Each row comes from the steps of one walk. Every step used is in the known rows, and no mark comes twice. Write the walk behind each row, first mark first.
Known rows:
kabo/bota/vuve/kesav/kobas: [ -0.9 -20.2  -4.0  28.2 -23.2  -8.1  27.0 -24.1 -25.9 -20.2  12.8   5.1
  17.6 -10.1 -23.0 -10.2 -36.8   5.8  15.9   1.7 -28.5  19.6 -16.9  -3.6
  -5.4  -4.5   9.5]
kesav/kabo/bota/vuve/pado: [ 22.9 -24.7  -0.6  28.7 -23.3 -13.3  13.5 -18.1 -14.8   1.5  15.8   1.9
  17.1   2.0 -34.6  -6.5 -27.3  17.7 -14.6  -4.8 -15.8  32.0 -11.6 -13.3
 -29.1 -23.8 -11.4]
kobas/kesav/kabo/nakuv/bota/vuve/pado: [ 18.0 -10.2  -0.9  17.0 -10.5 -17.3  33.3 -22.7 -15.8 -46.2  -1.4   3.7
   1.8  -2.6  -7.7 -17.1 -35.1  23.2 -13.7 -10.7  -9.8  23.2  -0.5 -13.9
 -36.0  -9.6   2.1]
bota/kabo/nakuv/vuve/kesav: [  0.7  -4.9   8.0  17.4 -15.1  -7.0  23.0  -8.2  -1.7 -46.8   3.6  -3.6
  35.8  -1.4 -19.5 -19.2  -6.9   8.1   8.8  -4.5  43.6 -15.2 -12.0   3.3
 -19.8  -1.2  21.2]
pado/kesav/kabo/nakuv/vuve/bota: [  0.7  -5.0   7.5  13.7 -24.2 -13.0  33.1 -18.9  -5.5 -38.7  -3.9   3.4
  10.7   3.9 -13.1 -19.9  -0.5  20.8  -0.1 -30.0  22.2   8.9 -32.0   5.3
 -22.5 -29.6   3.9]
nakuv/kabo/bota/vuve/pado/kesav: [ 28.8 -14.5   5.9  28.7 -23.1 -12.2  14.1 -13.5 -12.4   9.4   6.6   3.6
  14.3 -10.1  -8.6  -6.5  -7.6  21.2  -7.0 -12.1 -20.0  48.2 -10.5 -11.2
 -18.6 -33.1   7.2]
kobas/kesav/kabo: [  1.9   0.7  -4.9  16.0 -16.2  -8.9  16.7 -25.7  -9.6 -34.9   1.4  -0.4
   7.3   3.1  24.5   3.4 -22.3  11.4  12.1 -14.4  -4.6  24.9 -10.8 -15.2
 -22.7  17.5  -3.2]
bota/vuve/pado: [ 24.6 -23.1 -14.2  20.3 -24.6  -9.8   0.4 -11.0 -13.9   7.3  23.0 -10.7
  18.5  -3.2 -33.3  -1.5  -1.7   8.1 -18.5   6.9  -0.1  15.2   3.9 -11.7
 -21.3 -27.4  -4.1]
kesav/kabo/bota: [  7.3 -13.4   3.7  20.8 -15.3  -9.3  12.5 -23.9  -9.7 -19.0   5.4   3.5
   5.2   8.9 -14.5  -0.4 -29.2  12.5  -1.6 -18.2  -6.8  17.8 -21.4  -9.1
 -12.9  -1.5 -15.4]
vuve/kesav: [ -1.5  -9.6  -3.6  16.8 -18.8  -6.4   7.9 -16.9 -12.3 -17.1  14.5  -8.1
   2.8  -5.6 -13.3   0.5 -13.1   4.0   8.9   0.9  11.3  -8.0  -7.0  -1.5
   1.2   2.1   0.9]
pado/kesav/kobas: [  1.2  -1.8 -11.6  14.0 -10.9  -7.0  10.5 -26.2 -13.0 -16.7   8.2   0.7
   8.8  -6.3  -0.7   3.4  -1.3   6.6  21.0 -17.5 -21.8  24.1 -15.9  -4.7
 -15.6  -5.4   4.7]
bota/kabo: [ 11.8  -5.7  -4.0  22.2  -9.6  -2.7  -6.2 -15.1  -1.9 -17.8   7.2  -3.5
  29.8   7.4 -20.9   0.6  -1.1   6.3   4.8 -16.0  19.4  10.2  -7.5 -12.7
 -13.3   5.5   1.6]
kobas/kesav/kabo/nakuv: [ -2.9   7.2   6.3   9.5  -4.7 -13.0  28.1 -21.5  -5.5 -41.1  -3.7   0.4
   3.9   8.9  21.1  -3.9 -24.3  11.7   6.9 -12.5  -7.8   4.3 -10.6  -5.1
 -19.6  17.1  -7.3]
kabo/nakuv: [  3.7  -6.1  -0.2   5.4  -8.1  -8.7  11.0 -13.7  -3.3 -22.6   7.1  -8.7
   4.4   9.3 -18.3  -2.3  -3.3   3.6 -11.5  -2.5   2.1 -19.9  -6.1   2.0
  -2.8  -2.3 -12.2]
pado/kesav/kabo: [ -1.1  -0.4  -5.4  21.3 -12.2  -8.7  12.3 -24.6  -5.6 -11.3   1.2   0.9
  14.5   4.1   8.7   3.4   4.3  15.9  15.5 -22.7 -11.1  28.1 -18.6  -9.9
 -30.3  -3.8  -4.6]
kobas/kesav/kabo/bota: [  7.0  -4.8   8.3  20.5 -20.5 -11.7  26.0 -28.7 -12.4 -26.9  -2.6   4.3
  -5.4   1.7  23.7   0.0 -39.0  15.0  11.3 -15.5 -11.9  31.6 -18.9 -13.2
  -8.3  12.5 -11.1]
pado/kesav/kabo/bota/vuve: [  4.8 -13.1  -2.1  36.1 -26.2 -11.3  28.8 -25.3 -11.9   4.1  -4.3   5.6
  21.5   2.5   7.8  -4.3  -3.5  22.2  12.1  -9.2 -30.5  54.0 -25.7 -13.5
 -27.8 -15.9  -4.7]
vuve/bota: [ 12.2 -14.7  -2.2  14.4 -22.9  -6.3  -0.3 -18.0 -13.0 -16.2  13.5  -5.9
  -4.1   2.3 -34.7  -3.1 -11.3   6.3 -12.5 -19.6  21.2  -2.6 -16.6  -1.9
  15.0 -18.8  -8.8]
kobas/kesav/kabo/nakuv/bota/vuve: [  2.2  -6.4  -5.7  18.8 -14.7 -13.6  40.2 -26.9 -15.1 -59.4 -13.8   4.7
  12.2   4.8  12.4 -16.0 -26.4  20.1  -1.3  -9.7 -11.2  25.7  -8.4 -14.8
 -32.6   8.9   5.7]
kabo/nakuv/bota/vuve/pado: [ 24.0 -22.7  -6.2  12.6 -12.2 -13.5  16.6 -14.3 -14.1 -27.0   9.5  -5.2
   2.9  -2.6 -48.5 -15.5 -17.5  14.5 -31.9   0.0   2.3   1.4   5.4  -5.9
 -18.9 -29.6  -3.6]
nakuv/bota/vuve/pado/kesav: [ 26.4 -21.0 -13.9  24.2 -24.5 -11.5  14.0 -21.2 -15.8  -4.2   7.6  -4.3
   0.6 -14.2 -22.2  -6.7   0.0  21.5 -11.7  -6.9  -6.4  40.9  -1.0 -15.9
 -23.5 -39.2   4.5]

Write each row's walk:
[-13.7  -7.1  -0.8  25.3 -10.6 -11.3  30.1 -14.6 -12.5 -28.2   4.6   1.0
  33.4   7.2 -15.8 -13.8 -12.1  11.6   7.8  -0.1  -8.5  -2.7 -13.0  -0.9
 -31.7   3.4   5.8] : bota/vuve/kesav/kabo/nakuv
[ 18.3 -17.0  -0.8  21.4 -30.0  -3.8   2.8 -12.2  -6.4 -38.6   6.9  -2.7
  33.6   1.6 -38.7 -15.5  -4.2  11.2  -5.0 -25.6  56.9   6.0 -22.1  -6.3
  -8.6 -21.3  14.6] : nakuv/vuve/bota/kabo
[  3.7  -7.5  -0.4   8.7   0.1 -10.8  20.2 -24.7  -7.5 -60.3  -4.7   4.1
   3.2  11.2 -26.0 -12.4 -23.2  15.4 -11.6 -27.3   4.9  -4.9 -10.7  -3.7
 -25.5   0.5  -6.8] : kesav/kabo/nakuv/bota
[ 33.9 -22.0   2.5  23.8 -22.3  -9.6   7.1 -10.3 -14.5  -7.3  13.7   1.5
  19.3  -3.2 -31.6  -8.0 -24.9  14.2 -22.7  -7.4  -8.6  26.4  -4.8 -10.3
 -17.1 -24.1   3.5] : nakuv/kabo/bota/vuve/pado
[ 17.7 -18.8  -3.7  25.2 -26.8  -5.8  11.6 -15.0 -13.1 -21.5   0.7   1.8
  30.6   3.9  -9.2  -7.4 -16.1  11.1  -9.7  -7.7 -10.7  31.8 -12.2 -10.8
 -12.5  -7.2   5.9] : nakuv/kabo/bota/vuve
[  3.5  -4.1   8.9   8.8 -26.4 -13.7  38.2 -19.7 -10.2 -61.2  -3.8   1.9
   5.6   2.9   2.7 -19.6 -28.2  15.9  -2.9 -22.0  29.2  -0.2 -24.7   0.8
 -13.3  -8.5   6.1] : kobas/kesav/kabo/nakuv/vuve/bota
[  7.4 -21.0  -5.2  31.0 -26.5  -9.1  19.7 -22.2 -13.9 -12.9   3.1   3.2
  27.3   9.6 -13.4  -5.9 -19.9  14.6  -1.9  -3.6 -18.4  33.9 -19.0 -14.0
 -26.3  -7.8  -8.9] : kesav/kabo/bota/vuve
[  9.3  -2.0  15.8  19.2  -2.8  -7.7   5.4 -11.0  -2.9 -24.6   3.9   1.3
  15.2  11.4 -44.3 -13.4  -9.9  10.9  -9.8 -30.5  27.9 -13.1 -18.0   1.0
   9.5 -11.2  -3.7] : vuve/bota/kabo/nakuv
[ 18.0 -11.5  -6.6  20.8  -8.5  -3.3  -1.4 -21.9  -6.8 -45.3  -0.7   0.5
  18.1   2.6 -27.7  -6.9 -13.4  13.0  -2.1 -26.5  25.7  15.5  -4.6 -16.7
 -14.4   2.2   6.4] : nakuv/bota/kabo
[ 22.7 -17.5  -1.1  -1.2 -19.6 -13.1  14.0  -6.4  -3.3 -27.0  18.0 -12.3
   5.9  -2.3 -37.4 -12.0  -8.8   8.6 -26.3   3.5  31.0 -18.2  -1.3   5.5
 -20.3 -28.3  -1.4] : kabo/nakuv/vuve/pado
[ -5.3  -7.5  -7.4  13.3  -9.8  -5.6  10.8 -22.7 -19.4 -34.5  18.4   0.2
   9.3  -8.9 -19.7  -2.6 -27.4  -0.3  20.6  -9.1  -7.4  -4.3 -10.7  -0.6
  -7.5   9.2   9.5] : vuve/kesav/kobas
[ 25.7 -21.0   0.1  30.1 -30.2 -13.5  17.6 -17.2 -13.5  30.1  11.6  -3.7
   0.3 -11.3 -14.8  -3.0  -6.3  19.3  -7.6   4.5 -22.0  42.0 -10.0 -10.9
  -8.5 -41.6  -7.9] : kabo/bota/vuve/pado/kesav
[ 23.2 -16.1   4.4  29.3 -25.2 -16.1  26.2 -22.6 -17.8  -3.5   8.2   3.1
   6.4  -4.8   3.8  -5.0 -42.5  20.5  -2.4  -2.0 -22.0  45.6  -9.8 -18.7
 -23.6 -11.7  -6.4] : kobas/kesav/kabo/bota/vuve/pado
[ 15.3  -8.0  -1.4   1.3 -13.2 -14.4  24.8 -15.7  -9.1 -28.5  14.3  -2.0
   6.3 -12.8 -23.0 -12.9  -9.5  11.6  -2.0 -11.0  -1.0   4.6 -12.1   6.4
 -31.1 -32.6  10.7] : kabo/nakuv/vuve/pado/kesav/kobas
[ -5.3   6.1   5.0  15.0  -2.6 -12.2  24.5 -20.8  -0.9 -17.6  -4.2   2.1
   9.6   9.3   3.1  -2.9   2.1  16.5  10.0 -20.3 -14.5   9.8 -19.4  -0.8
 -27.4  -4.7  -8.4] : pado/kesav/kabo/nakuv
[ -3.6  -2.1  -0.7  11.0 -19.4 -12.0  32.3 -18.6   0.1 -37.5  -4.7  -0.4
  22.0   4.8   5.9 -12.2   8.7  17.9   7.5 -15.1  10.6  11.9 -22.1   0.5
 -41.6 -13.6   6.5] : pado/kesav/kabo/nakuv/vuve
[ 19.2  -0.2   6.9  12.0  -4.8 -12.6  19.5 -12.8  -3.4 -32.3   9.5   3.9
  30.5  -9.4 -27.7 -16.9  -4.8  14.8   8.1 -22.7  10.8  13.4 -13.0   1.2
 -40.1 -25.7  20.7] : bota/kabo/nakuv/vuve/pado/kesav/kobas
[  6.4 -12.8  -0.8  31.2 -31.1 -12.0  31.2 -26.7 -16.7 -20.1  -4.0   3.8
  15.8   2.4  24.9  -4.0 -29.4  17.5   9.4  -1.2 -23.1  46.6 -17.4 -18.7
 -20.6   5.6  -3.3] : kobas/kesav/kabo/bota/vuve
[ 11.8  -7.6   1.4  11.8 -13.8  -6.1  14.9  -9.1   3.0 -43.4   0.7  -4.7
  39.7   8.0 -20.5 -15.6   1.7   8.5  -5.7  -8.8  39.1  -6.9 -10.9  -1.9
 -24.9  -3.9  11.5] : bota/kabo/nakuv/vuve
[  9.0 -11.3  -2.0   3.8  -6.0  -9.1  16.5 -21.0  -8.4 -47.9  -1.2  -3.9
  -8.4   4.1 -26.5  -9.6 -18.5   9.2 -17.1 -11.9  10.9 -13.8  -3.9  -0.5
  -2.2  -6.8  -7.0] : kabo/nakuv/bota
[ 26.0 -11.9   1.8  25.5 -14.6 -11.7  16.5 -19.1 -19.3  -9.0   9.8  11.5
  20.4 -12.9 -14.8  -8.6 -25.0  18.1   4.5 -23.1 -39.5  52.0 -14.5  -9.0
 -27.8 -27.3  15.2] : nakuv/kabo/bota/vuve/pado/kesav/kobas
[ -2.0  -1.7   1.4  10.0  -0.2 -10.4  16.4 -17.0  -3.2 -33.6   3.7  -0.3
  14.5  16.2 -19.1  -4.7 -11.4   9.1  -5.9 -16.7  -2.3 -10.5 -13.0  -1.1
 -25.0   5.0 -12.6] : kesav/kabo/nakuv
[-12.4   0.9   9.4  14.5  -0.8 -11.3  23.5 -17.3  -7.5 -38.7   6.2   1.3
  11.4   6.6 -15.4  -9.1 -21.3   9.3   8.9 -13.0   1.8 -18.9 -14.1   5.1
 -19.5   9.9  -2.9] : vuve/kesav/kabo/nakuv
[ -2.9  -2.6   4.3  12.8  -5.8  -7.1  25.4 -14.1  -8.6 -63.9   7.2   4.4
  41.0  -4.2 -27.5 -21.8 -22.4   4.8  21.6 -14.1  24.2 -10.8 -16.0   6.9
 -28.5   6.3  30.5] : bota/kabo/nakuv/vuve/kesav/kobas
[ 14.5 -10.4 -10.0  30.6 -19.7 -13.0  13.2 -18.0 -11.2  10.3  11.9  -0.4
  24.3  -3.0  -9.5  -2.4   5.9  20.9   2.0 -11.8 -18.8  43.3  -9.3 -16.5
 -45.8 -28.5   0.2] : bota/vuve/pado/kesav/kabo
[ -6.1 -14.3  -7.7  16.3  -7.6 -10.2  35.2 -24.0 -24.0 -60.6   3.0   5.3
  15.4  -7.4 -31.3 -20.6 -32.3   8.0   5.8  -6.2 -16.2  -0.8  -7.1   1.2
 -17.1  -0.6  18.0] : kabo/nakuv/bota/vuve/kesav/kobas
[  1.0  -1.5   0.3   5.9 -22.8 -12.5  36.6 -19.5  -4.8 -60.8  -5.3  -2.2
  17.2   4.3  22.3 -11.8 -19.2  13.1   5.0  -6.0  16.9   4.8 -14.6  -3.7
 -34.1   8.5   7.6] : kobas/kesav/kabo/nakuv/vuve
[ -7.1  -8.8  -2.7   3.4 -15.1  -9.2  31.6 -16.3 -14.6 -63.5  11.8  -1.4
  18.7  -8.6 -20.8 -18.3 -25.3   1.1  11.5  -3.8  14.1 -21.5 -13.8  11.9
 -19.5  -1.9  20.1] : kabo/nakuv/vuve/kesav/kobas
[ 14.9  -2.2   8.4  11.3   2.9 -17.0  22.6 -23.1  -6.6 -30.3   1.2   5.5
 -13.5  -2.4 -25.7 -10.9 -18.1  25.1  -9.1 -29.8  -5.8  12.8  -9.0  -3.8
 -31.0 -25.4  -5.7] : vuve/pado/kesav/kabo/nakuv/bota
